Each row comes from the steps of one path. Every step used is in the known rows, and no mark comes twice. Write the path behind each row, first mark first.
Known rows:
tema/kolu: [ 0.15 -3.81  2.32 -1.03  3.49  0.61 -1.71  5.33  0.90  0.81  0.93 -0.70
  1.41  0.03 -2.99 -1.03 -0.86 -1.83 -3.45 -1.09  2.39  1.25]
tulus/kolu/tema: [ 0.48 -6.43 -2.51 -0.11  2.70 -1.01 -1.24  4.32  2.89 -0.47  3.78 -3.58
  2.22 -0.83 -2.05 -4.97 -1.38  3.39 -0.16  1.92  3.76 -0.95]
borigo/tulus: [-2.57  1.97 -3.69 -2.57 -2.71  1.38  0.63 -1.97 -1.07 -0.49 -0.66  2.48
  1.64  4.49 -1.53  1.78 -2.39  0.16 -1.55  2.85 -0.14  1.05]
romet/kolu: [ 1.77 -4.72  4.87  1.06 -0.28  0.87 -1.43  2.77  1.35  3.02 -0.31 -0.10
 -2.54  0.26 -0.33 -1.44 -2.43  1.78 -3.70  1.86  2.71 -0.15]
romet/molo/tulus/kolu/tema: [-0.31 -5.96 -1.88 -0.90  1.03 -1.26 -2.09  3.06  3.15 -0.77  3.50 -1.85
  2.60 -0.04 -2.78 -3.88 -4.93  4.02 -1.66  3.32  3.75  1.51]
tema/kolu/romet/dulab: [ 1.30 -1.80  5.96  0.35  2.70  1.31 -0.01  1.96  1.99  1.95  0.03 -4.69
  0.65 -1.88  1.70  0.63  2.89 -0.68 -1.72 -3.59 -1.89  2.88]
molo/tulus: [-1.73  2.32  0.49 -2.31 -2.59  1.12  0.24  1.66 -0.78 -1.26  0.71  3.06
  0.69  1.88 -1.13  1.54 -3.36  0.71 -3.07  1.24 -0.79  4.05]
nesan/pofi: [-0.10  2.56 -0.17  0.76 -2.22 -3.13 -1.06 -0.95  2.27  0.31 -2.08 -1.63
 -3.94 -1.31  2.67  1.37  4.40 -1.43 -0.47 -0.45 -2.20  1.50]
nesan/pofi/dulab/romet/kolu: [ 0.53 -2.44  5.01  3.98 -1.04 -0.37 -0.39  0.22  1.58  1.56 -2.95 -4.12
 -4.45  0.13  1.15 -0.86  1.33 -0.74 -5.87  1.61 -1.62  1.69]
romet/nesan/pofi/dulab: [-1.44  2.58 -0.19  2.56 -2.83 -1.72  0.24 -2.01  3.17  1.57 -5.37 -4.19
 -4.44 -2.12  3.34  2.70  7.73 -3.47 -1.92  1.09 -1.29  2.28]
nesan/pofi/dulab: [-2.33  2.56 -1.32  1.93 -2.52 -1.55 -0.35 -1.90  2.94 -0.13 -4.84 -3.45
 -4.63 -0.39  2.75  1.61  6.57 -3.50 -2.32 -0.58 -1.45  1.87]
nesan/pofi/dulab/romet/kolu/tulus: [-0.05 -5.00  6.47  1.54 -1.19  0.33 -2.19  0.73  0.54  1.09 -1.30  0.23
 -2.24  2.47 -0.62 -1.87 -5.43 -0.52 -5.67  1.67 -0.11  2.21]
tulus/borigo: [-2.20  3.21 -1.36 -2.06 -1.13  2.08  0.72 -0.04  0.37  0.31  0.21  3.20
  0.88  3.52  0.51  0.05 -1.18 -0.82 -0.38  2.44 -0.62  3.77]
pofi/dulab/romet/kolu: [ 0.53 -3.34  5.23  3.76 -0.15  0.73 -0.04  0.43  0.78  1.46 -2.26 -3.56
 -3.15  0.47  0.24 -1.34 -0.11 -0.22 -5.66  1.73 -0.84  1.10]
pofi/dulab/romet/kolu/tulus: [-0.04 -5.76  6.50  1.24 -0.45  1.48 -1.78  1.16 -0.19  0.92 -0.56  0.78
 -0.88  2.92 -1.53 -2.37 -7.02 -0.03 -5.45  1.83  0.68  1.62]
pofi/dulab/romet: [-1.75  2.03  0.48  3.88  0.24 -0.27  1.95 -3.15 -0.74 -2.23 -2.72 -5.00
 -0.90  0.15  0.74  0.03  3.29 -2.94 -2.87 -0.11 -4.95  1.88]
romet/dulab/pofi: [-1.73  4.02  2.34  1.93 -3.95 -2.93  1.73  0.62  3.17  1.92 -3.71 -4.44
 -2.71 -0.96  3.10  1.43  5.71 -0.95 -3.06 -1.65 -3.78  0.52]
tulus/molo: [-0.42  0.56 -3.74 -1.41 -2.20  2.15  1.69 -4.77  0.17  1.08  0.40  0.76
  1.22  2.64 -1.56 -0.53 -1.48  1.72 -0.36  4.78  2.06  5.73]
kolu/tema: [ 0.38 -5.05 -1.91  0.32  2.48 -0.83 -2.61  0.55  2.35 -0.41  2.34 -2.12
  2.83 -0.07 -1.38 -3.81 -0.49  1.38  0.70 -0.42  1.95 -3.11]
romet/nesan/pofi: [ 1.05  2.65  1.52  1.75 -2.58 -3.40 -0.22 -1.02  2.60  2.76 -2.74 -2.76
 -3.64 -3.77  3.62  2.98  6.02 -1.45  0.20  2.02 -2.09  2.13]
kolu/romet/nesan: [ 3.25 -1.19  2.86  1.70  1.45 -0.36  1.99 -0.62  0.22  2.20  1.06 -2.96
  0.40 -4.43  1.76  2.09  1.46  0.21  2.27  0.61 -1.35  2.18]
borigo/tulus/kolu/romet/dulab/pofi/nesan: [-0.80  1.15 -2.22  2.61 -2.36 -1.50  4.00  1.21  2.77  0.16 -4.76 -6.96
 -2.38 -0.98  1.60  3.02  5.92 -1.66 -2.46  1.87 -2.57  3.37]
romet/dulab: [-0.29  1.43  4.33  0.51 -1.11  0.92  0.04 -0.24  1.71  3.02 -2.53 -2.98
 -0.10 -1.04  2.87  1.37  4.23 -0.09 -1.40 -0.10 -1.44  1.30]

Write each row's path:
[-2.47  0.71  0.59 -3.02 -1.28  2.73 -0.54  0.38 -0.18  0.22  0.83  5.47
  1.81  5.36 -0.67 -0.87 -6.05 -0.83 -1.41  2.91  0.18  4.28]
kolu/tulus/borigo
[-0.36 -5.27 -2.29 -1.21  1.40 -0.43 -0.99  5.14  2.46 -0.98  4.15 -2.12
  2.59  0.18 -2.58 -4.24 -3.07  3.67 -1.67  2.53  3.30  0.99]
molo/tulus/kolu/tema
[ 1.02  3.35  2.03  3.19 -2.17 -3.81  0.54 -2.22  1.78  1.85 -2.93 -4.40
 -3.43 -3.82  3.71  2.76  6.47 -1.96 -0.54  2.02 -4.57  2.77]
dulab/romet/nesan/pofi
[ 0.07  0.59 -0.93  3.42 -1.34 -1.91  3.81  1.94  3.04  0.40 -4.60 -7.79
 -2.84 -2.53  2.13  2.45  6.63 -1.72 -1.96  0.89 -2.45  3.00]
tulus/kolu/romet/dulab/pofi/nesan
[-2.59  3.03  1.58  0.49 -3.79 -1.84 -1.25 -4.20  0.96 -1.77 -2.69  0.45
 -1.10  0.98 -0.50  2.72 -4.23 -0.52 -4.42  2.64 -3.04  6.48]
nesan/pofi/dulab/romet/molo/tulus
[ 1.18  0.08  4.87  0.81  0.85  0.97  0.83 -0.83  1.54  1.62 -0.43 -4.39
  0.00 -1.90  3.15  1.09  3.32  0.24 -0.02 -3.06 -3.06  2.34]
kolu/romet/dulab
[-0.54  1.31 -0.82  2.74 -2.36 -1.61  3.92  2.49  2.78 -0.01 -4.24 -6.78
 -2.63 -1.92  1.81  2.94  5.55 -1.41 -2.84  1.34 -2.75  4.32]
molo/tulus/kolu/romet/dulab/pofi/nesan
[ 1.65 -3.90  1.15  0.98  1.30 -2.42 -1.14 -3.67  2.18 -0.69  1.16 -1.77
 -0.37 -2.21 -0.98 -0.12 -7.20  2.61  0.90  1.04  0.97  4.06]
tulus/kolu/romet/molo
[-0.77 -3.73 -0.53 -2.91 -0.67  3.16 -0.41 -1.70  0.13  1.46  1.56  2.73
  2.77  4.51 -4.32 -2.10 -6.67  0.82 -3.03  4.66  4.18  6.81]
tema/kolu/tulus/molo
[ 0.69 -7.38  1.70  2.93  2.30 -0.24 -2.65  0.97  2.90  0.65  0.74 -4.59
  0.61  0.32 -1.24 -4.85 -0.51  1.22 -3.26  0.76  1.35 -2.13]
pofi/dulab/romet/kolu/tema
[-0.96 -0.63  0.45 -0.73 -1.69 -0.81  1.33  2.99  0.61 -1.18  1.57 -0.63
 -0.15 -0.18 -2.06 -0.27 -6.20  3.33 -3.76  5.39  0.93  6.92]
dulab/romet/molo/tulus/kolu
[-0.83 -1.92 -1.72 -2.31 -2.36  2.91  0.35 -4.38 -0.34  0.93  1.08  3.04
  2.12  4.37 -2.80 -1.49 -6.33  1.74 -1.38  5.21  3.10  6.32]
kolu/tulus/molo
[-1.53  3.01  1.04  1.10 -3.45 -2.48  3.05  1.55  2.99  0.87 -1.74 -5.15
 -2.46 -0.42  2.39  1.30  3.80  0.24 -3.09 -1.55 -3.97  2.70]
borigo/tulus/kolu/romet/dulab/pofi
[ 1.43 -7.59  2.20  2.47  2.69 -0.59 -2.80  1.32  2.48  0.75  1.96 -3.83
  1.24  0.16 -1.47 -5.09 -1.73  2.05 -2.60  0.87  1.27 -2.42]
dulab/romet/kolu/tema
[-1.71 -0.37  0.01 -0.21 -1.96 -0.64  1.42  2.53  1.10 -1.35  0.39 -1.52
 -0.86  0.05 -1.77 -0.09 -4.90  2.43 -4.49  5.30  1.06  7.21]
pofi/dulab/romet/molo/tulus/kolu
[ 1.57 -8.33  1.54  1.07  2.22 -0.20 -3.55  2.46  3.22  1.71  2.07 -2.19
  0.96  0.26 -1.52 -4.88 -2.20  2.66 -1.85  0.89  3.69 -3.15]
romet/kolu/tema
[ 0.57  1.49  2.61  4.03 -0.51 -0.55  2.56 -2.47 -0.10  1.87 -2.95 -5.04
 -0.12 -3.40  1.87  2.29  4.70 -2.18 -1.18  3.46 -3.20  2.40]
pofi/dulab/romet/nesan
[ 2.52 -1.51  1.01  0.57  0.51  0.08  3.09  1.29  0.29  1.96  1.84 -3.16
  0.63 -3.34  0.77  1.90  0.07  1.64  1.06  3.28 -0.10  3.92]
borigo/tulus/kolu/romet/nesan
[-1.24  2.10 -0.18  1.71 -2.66 -1.41  1.42  0.24  3.07  0.50 -3.37 -4.57
 -4.50 -2.22  2.83  2.53  5.69 -2.18 -2.65  1.27 -1.45  5.22]
molo/tulus/kolu/romet/nesan/pofi/dulab
[-2.30  1.95 -6.31 -3.18 -4.14  3.12  2.14 -6.21 -0.56  0.74 -0.07  2.53
  2.33  5.81 -2.61  0.64 -3.10  1.81 -1.41  6.76  2.03  6.55]
borigo/tulus/molo
[ 0.67 -6.48  1.66  3.19  1.55 -1.46 -2.97  0.57  3.63  0.76  0.05 -5.19
 -0.81 -0.03 -0.26 -4.33  1.00  0.70 -3.37  0.62  0.48 -1.67]
nesan/pofi/dulab/romet/kolu/tema
[-1.13 -0.20  1.53  3.66 -0.56 -2.67 -1.65 -7.96  1.43 -0.92 -3.89 -2.85
 -0.64 -0.63 -0.31  0.95 -3.41 -1.18 -1.84  2.20 -2.27  2.86]
pofi/dulab/romet/molo
[-0.75 -2.56  0.59 -0.02 -3.43  2.13  0.07 -4.56  1.02  1.87 -1.01  0.55
 -0.94  4.29 -1.69 -1.67 -4.45  0.89 -4.48  5.88  1.82  7.43]
nesan/pofi/dulab/romet/kolu/tulus/molo
